Every row comes from one small tree of marks. The marks that hang from a mark follow it in brackets, in alphabetical order. Every link used is in the known rows. Which tree was each row made from?
Known rows:
N[R U[Y]]: [.18,-.02,.08,-.10,.01,.06,-.06,-.08,.01,-.19,-.24,.13,-.12,-.01,.04,-.08,-.03,-.15,-.14,.02,-.02,.06,.10,-.24,.20,-.14,-.05,.03,.01,-.32,-.11,-.10,.02]
U[A Y[Z[K N]]]: [-.23,.23,.22,.02,.20,-.09,.08,-.24,-.02,.03,-.35,.14,.19,.30,-.33,-.39,-.10,.17,-.44,.04,-.12,.09,.00,-.52,.10,-.22,-.49,.24,.43,.28,-.07,.14,-.10]
Q[U[K] Z]: [.01,.01,.16,.01,-.10,-.23,-.03,.09,-.04,-.06,.00,.10,.00,.34,-.08,.24,.32,.04,-.05,.04,.02,-.03,.05,-.04,.07,-.02,.02,-.22,.12,.54,-.31,-.02,-.03]
A[R[Q] U Z[K]]: [-.23,-.23,-.10,-.10,.08,.13,.12,.24,-.05,-.02,-.25,.05,.04,.28,-.19,-.06,-.05,-.02,-.31,-.05,-.19,.25,.13,-.01,.19,.16,-.01,.02,-.08,-.11,-.15,-.68,-.07]
Q[Z]: [-.01,-.09,.01,.06,.09,-.10,-.08,.12,.10,-.06,.01,.10,-.10,.14,.07,.07,.08,-.01,-.01,-.02,.09,.10,.00,.01,.00,.03,-.13,.02,.05,.22,-.11,.12,-.08]
N[R]: [-.03,-.11,.03,.04,.05,.03,.02,-.05,.00,-.12,-.09,.08,-.06,-.07,.07,.04,.01,-.18,-.11,.04,-.04,.06,.14,-.04,.02,.09,.01,.02,.04,-.28,-.09,-.14,-.01]
N[R U[A Y]]: [.14,.08,.10,-.10,-.04,-.06,.02,-.23,.02,-.17,-.20,.09,-.13,.03,-.11,-.03,-.12,-.31,-.27,-.03,-.01,.04,.15,-.23,.27,-.25,-.05,.15,.14,-.19,-.05,-.04,-.04]
Q[U[A] Z[K N Y]]: [-.33,-.14,.19,-.02,.14,-.19,-.06,.04,.08,.06,-.14,.08,.27,.37,-.44,-.12,.01,.15,-.43,.05,-.04,.27,.02,-.61,.10,-.20,-.33,.07,.44,.53,-.28,.01,-.14]
A[R U[K[Z]]]: [-.16,.21,.02,-.01,-.20,.05,.18,.07,-.23,-.15,-.09,.13,.00,.26,-.09,.01,.23,-.03,.02,.05,-.23,-.03,.21,.10,.24,.13,.23,-.16,.04,.28,-.13,-.40,-.01]
R[Q[U[A Y]]]: [.10,.08,.04,-.14,-.03,-.31,.13,-.17,-.06,.00,-.08,.01,-.06,.15,-.16,.28,.03,-.23,-.14,-.01,-.11,-.02,.00,-.14,.03,-.27,-.02,-.03,.34,.24,-.07,-.14,.17]
Z[K N]: [-.22,-.09,.07,-.06,.09,.02,-.10,-.01,-.04,.09,-.13,-.02,.18,.14,-.20,-.34,-.07,.17,-.31,.01,-.07,.15,.09,-.38,.05,-.02,-.31,.12,.13,.01,-.09,-.04,-.18]
K[Z[N]]: [-.14,.12,.05,-.12,.10,-.04,-.05,-.04,-.08,.02,-.05,.05,.04,.09,-.07,-.13,.07,.06,-.08,.11,-.04,.15,.15,-.19,.06,.02,-.22,.15,.17,.11,.05,-.09,-.02]
U[K[Z[N[R]]]]: [-.16,.21,.14,-.07,.04,-.07,.19,-.17,-.21,-.13,-.17,.17,.03,.15,-.03,-.11,.15,-.15,-.24,.16,-.11,.09,.36,-.18,.16,.12,-.07,.00,.24,.04,-.15,-.22,-.07]
Z[K Y]: [-.18,-.03,.03,.00,.14,.17,.29,.00,-.03,.08,-.14,.09,.26,.04,-.17,-.23,-.17,.18,-.11,.03,-.12,.10,-.08,-.40,.00,-.03,-.06,-.07,.16,.05,-.09,-.01,.00]
N[U[A K[Z]]]: [.05,.44,.09,-.20,-.12,-.11,.34,-.18,-.18,-.02,.04,.08,.00,.21,-.25,.07,.02,-.17,-.02,.04,-.01,-.06,.21,-.01,.36,-.18,.13,.05,.16,.24,.05,-.11,-.04]
K[Z[N[U[A Y]]]]: [.03,.31,.10,-.26,.01,-.12,-.07,-.21,-.08,-.03,-.14,.07,-.03,.18,-.21,-.21,-.03,-.07,-.25,.06,.00,.13,.15,-.37,.30,-.31,-.28,.26,.27,.18,.08,.04,-.06]
U[A[Z] K Y]: [.00,.40,.08,-.08,-.05,-.18,.27,-.29,-.02,-.03,-.17,.08,-.08,.36,-.05,-.09,.02,-.21,-.49,.03,.06,-.03,.09,-.11,.18,-.12,-.07,.06,.13,.35,-.12,.13,-.06]
A[R]: [-.10,-.09,.01,.04,-.06,.02,.00,-.06,-.03,-.16,-.09,.05,.09,.02,-.03,-.12,.11,-.09,-.09,.00,-.14,.08,.03,.03,.01,.05,.06,.02,-.07,-.01,-.07,-.11,-.03]
Z[K N Y]: [-.29,-.08,.09,-.03,.16,.15,.11,.00,-.03,.08,-.22,.07,.35,.11,-.25,-.44,-.16,.21,-.30,.04,-.13,.19,.00,-.56,.05,-.08,-.24,.02,.23,.06,-.14,.00,-.10]
R[Q[U[A[Z[K]] Y]]]: [-.06,.04,.04,-.24,.12,-.26,.18,-.15,-.03,.11,-.21,.03,.00,.36,-.28,.12,-.03,-.10,-.50,.03,-.07,.16,.04,-.33,.07,-.16,-.23,.11,.26,.20,-.11,-.29,.08]
Y[Z[N]]: [-.17,.09,.17,.07,.19,.05,-.06,.04,-.01,-.02,-.22,.11,.17,.13,-.16,-.19,.02,.24,-.10,.07,-.02,.08,-.01,-.12,.05,-.06,-.28,.08,.17,.07,-.01,-.06,-.06]
U[A[Z[K N Y]]]: [-.37,.04,.09,-.09,.21,.04,.18,-.09,.04,.11,-.25,.04,.28,.28,-.36,-.42,-.22,.07,-.66,.05,.01,.32,.06,-.51,.16,-.10,-.34,.25,.24,.16,-.09,-.04,-.17]
A[R U Z[K N Y]]: [-.46,-.19,.04,-.04,.09,.28,-.07,.26,.00,-.02,-.39,.07,.30,.35,-.32,-.51,-.06,.22,-.55,.03,-.15,.36,.06,-.44,.23,.07,-.21,.06,.01,.04,-.25,-.42,-.19]

Which tree is each row?
[-.17,.11,.32,.01,.11,-.21,-.14,-.19,-.03,-.15,-.37,.15,.08,.25,-.28,-.02,.13,-.04,-.42,.13,-.10,.11,.11,-.43,.09,-.20,-.33,.13,.42,.12,-.18,-.11,.04] : Q[U[A Y[Z[N[R]]]]]
[-.28,.03,.18,.04,.26,.08,-.01,.03,-.05,.05,-.26,.12,.26,.22,-.29,-.34,-.04,.36,-.24,.07,-.09,.14,.01,-.34,.05,-.02,-.40,.12,.20,.09,-.08,-.11,-.12] : Y[Z[K N]]
[.00,.35,.16,.13,-.05,.11,.17,.10,-.10,-.07,-.31,.20,-.03,.34,-.08,-.04,.03,.21,.02,.03,-.12,-.21,-.03,-.07,.18,-.07,.00,-.27,.20,.33,-.16,-.09,.05] : A[U[K Y[Z]]]
[-.24,-.32,.15,-.14,.24,.05,.18,.04,-.10,-.02,-.33,.12,.31,.08,-.31,-.08,-.05,-.02,-.32,.09,-.27,.28,.14,-.58,.06,-.05,-.16,-.12,.39,-.17,-.28,-.52,.03] : Z[K N[R[Q[U]]] Y]
[.03,.14,.11,-.08,-.13,-.30,-.07,-.21,-.01,.00,-.05,-.04,-.03,.19,-.17,.13,.10,-.07,-.21,.03,-.03,-.06,-.02,-.25,.02,-.25,-.07,.02,.23,.31,-.07,.07,.09] : Q[U[A Y]]
[.06,.08,.18,-.08,.17,-.12,.18,.02,-.06,-.05,-.28,.18,.05,.19,-.12,.25,.10,.13,.08,.07,-.17,-.02,-.12,-.13,-.04,-.18,-.13,-.16,.29,.18,-.09,-.24,.27] : R[Q[U[Y[Z]]]]
[-.11,-.27,.06,-.08,.26,-.07,.26,.20,.01,.05,-.14,.18,.18,.22,-.21,.18,-.01,.11,-.05,.02,-.15,.22,-.07,-.35,.00,-.08,-.12,-.19,.35,.32,-.27,-.25,.08] : R[Q[U Z[K Y]]]
[-.07,.12,.09,-.22,.14,.17,.09,.07,-.10,.00,-.15,.14,.22,.05,-.24,-.25,-.09,.16,-.01,.12,-.03,.23,.07,-.35,.25,-.18,-.13,.05,.16,.02,.05,-.16,.00] : K[Z[N[U] Y]]
[-.04,-.17,.04,-.16,.20,-.15,.01,.06,.01,.01,-.12,.06,.05,.27,-.38,-.09,-.19,-.12,-.34,-.12,-.02,.29,.19,-.26,.33,-.27,-.31,.22,.31,.12,-.11,-.19,-.25] : R[Q[Z[K N[U[A]]]]]
[-.10,-.03,.20,.01,-.06,-.27,-.21,.11,-.05,-.06,-.08,.08,.07,.38,-.16,.05,.31,.09,-.24,.05,.03,.07,.12,-.21,.11,-.06,-.16,-.15,.19,.53,-.36,.00,-.14] : Q[U[K] Z[N]]
[-.14,.02,.13,-.15,-.05,-.06,-.13,-.28,-.07,-.13,-.32,.05,.20,.26,-.38,-.53,-.06,-.06,-.56,-.04,-.16,.22,.13,-.54,.30,-.30,-.29,.28,.15,.06,-.13,-.05,-.24] : Z[K N[U[A[R] Y]]]
[.05,.30,.17,-.05,-.23,-.32,.12,-.27,-.12,-.03,-.09,.03,-.01,.32,-.19,.11,.20,-.12,-.26,.02,-.06,-.17,.05,-.21,.10,-.25,.05,-.13,.28,.48,-.19,.09,.04] : Q[U[A K Y]]
[-.11,.18,.38,.04,.06,-.13,.00,-.14,-.14,-.17,-.46,.25,.15,.33,-.17,-.09,.26,.09,-.36,.19,-.15,-.01,.13,-.40,.11,-.09,-.20,-.16,.34,.20,-.35,-.17,.04] : Q[U[K Y[Z[N[R]]]]]
[-.20,-.03,.04,-.09,.08,.10,-.28,.20,.03,.10,-.34,.00,-.02,.41,-.17,-.38,-.08,.25,-.55,.00,.01,.20,.09,-.48,.19,-.02,-.42,.12,.06,.09,-.18,-.20,-.16] : A[U[Y] Z[K N]]
[-.12,.18,.02,-.10,.11,-.13,.11,-.24,.04,.07,-.19,.03,-.03,.31,-.14,-.21,-.11,-.04,-.57,.01,.03,.14,.04,-.36,.09,-.08,-.32,.25,.14,.18,-.06,.08,-.07] : U[A[Z[K]] Y]
[-.09,-.24,-.05,.01,.08,.01,.06,.18,.00,-.16,-.30,.18,-.10,.32,-.03,-.04,.01,-.06,-.20,-.10,-.26,.16,.04,-.21,.13,.03,-.14,-.09,.20,.27,-.29,-.28,-.08] : A[R[Q[Z[K]]] U[Y]]
[.19,-.01,.07,-.14,.02,.04,.40,-.02,-.16,-.15,-.19,.16,-.02,.02,-.08,.13,-.06,-.33,-.05,-.03,-.13,-.02,.25,.08,.33,-.08,.24,-.18,.07,-.33,-.16,-.45,-.02] : N[R[Q] U[K]]
[.07,.04,.07,-.11,-.09,-.17,.27,.02,-.18,.01,-.03,.05,.05,.16,-.14,.30,.15,-.10,.03,.02,-.15,-.10,.08,.05,.07,-.08,.19,-.31,.17,.20,-.18,-.35,.10] : R[Q[U[K]]]
[-.11,.08,.24,.06,.24,.04,-.03,-.10,.01,-.20,-.45,.24,.04,.11,-.01,-.23,.03,.07,-.31,.13,-.09,.10,.07,-.36,.05,-.03,-.36,.09,.26,-.08,-.16,-.03,.00] : U[Y[Z[N[R]]]]
[-.02,.07,.09,-.20,.11,-.03,.07,-.20,.05,-.06,-.32,.11,-.06,.26,-.19,-.22,-.14,-.18,-.63,.01,.04,.24,.19,-.42,.30,-.14,-.27,.31,.07,-.25,-.10,-.20,-.13] : N[R U[A[Z[K]] Y]]
[-.19,-.12,.05,.04,.23,.07,.20,.12,.09,.02,-.11,.18,.15,.16,-.10,-.15,-.07,.17,-.12,.02,-.05,.20,-.09,-.39,.01,.01,-.20,-.03,.22,.29,-.21,.11,-.09] : Q[Z[K Y]]
[.04,-.04,.13,-.04,-.05,-.30,.17,-.06,-.11,-.26,-.24,.24,-.01,.37,-.01,.19,.34,-.19,-.16,.02,-.23,.04,.04,-.09,.06,-.09,.04,-.29,.23,.55,-.39,-.15,.05] : A[R[Q[U[K Y] Z]]]
[.14,-.03,.04,-.15,.03,-.17,.04,-.02,-.07,-.02,-.13,.04,-.03,.10,-.03,.23,.09,-.06,-.01,.02,-.12,-.01,-.05,-.15,-.04,-.16,-.03,-.19,.22,.11,-.10,-.21,.21] : R[Q[U[Y]]]
[-.23,-.19,.10,-.02,.13,.03,-.05,-.08,-.03,-.03,-.23,.06,.13,.07,-.15,-.30,-.02,-.01,-.43,.05,-.09,.22,.24,-.41,.08,.07,-.29,.15,.16,-.24,-.20,-.20,-.18] : Z[K N[R]]
[.10,-.23,.02,-.14,.19,-.05,-.15,.23,.04,-.07,-.13,.10,-.02,.12,-.11,.00,-.08,-.08,-.07,-.08,.04,.25,.13,-.06,.25,-.21,-.20,.04,.13,.03,-.09,-.18,-.16] : R[Q[Z[N[U]]]]
[-.21,.13,.08,-.13,.17,.11,.18,.00,-.07,.00,-.13,.13,.21,.04,-.12,-.23,-.02,.12,-.06,.16,-.09,.20,.04,-.35,.06,-.04,-.16,.03,.28,.16,.01,-.05,.05] : K[Z[N Y]]
[-.30,-.16,.12,-.18,.14,.25,.02,.07,-.02,-.08,-.41,.13,.41,.26,-.38,-.61,-.11,.18,-.55,.05,-.09,.45,.04,-.51,.31,-.08,-.25,.16,-.07,-.11,-.18,-.33,-.20] : A[R Z[K N[U] Y]]
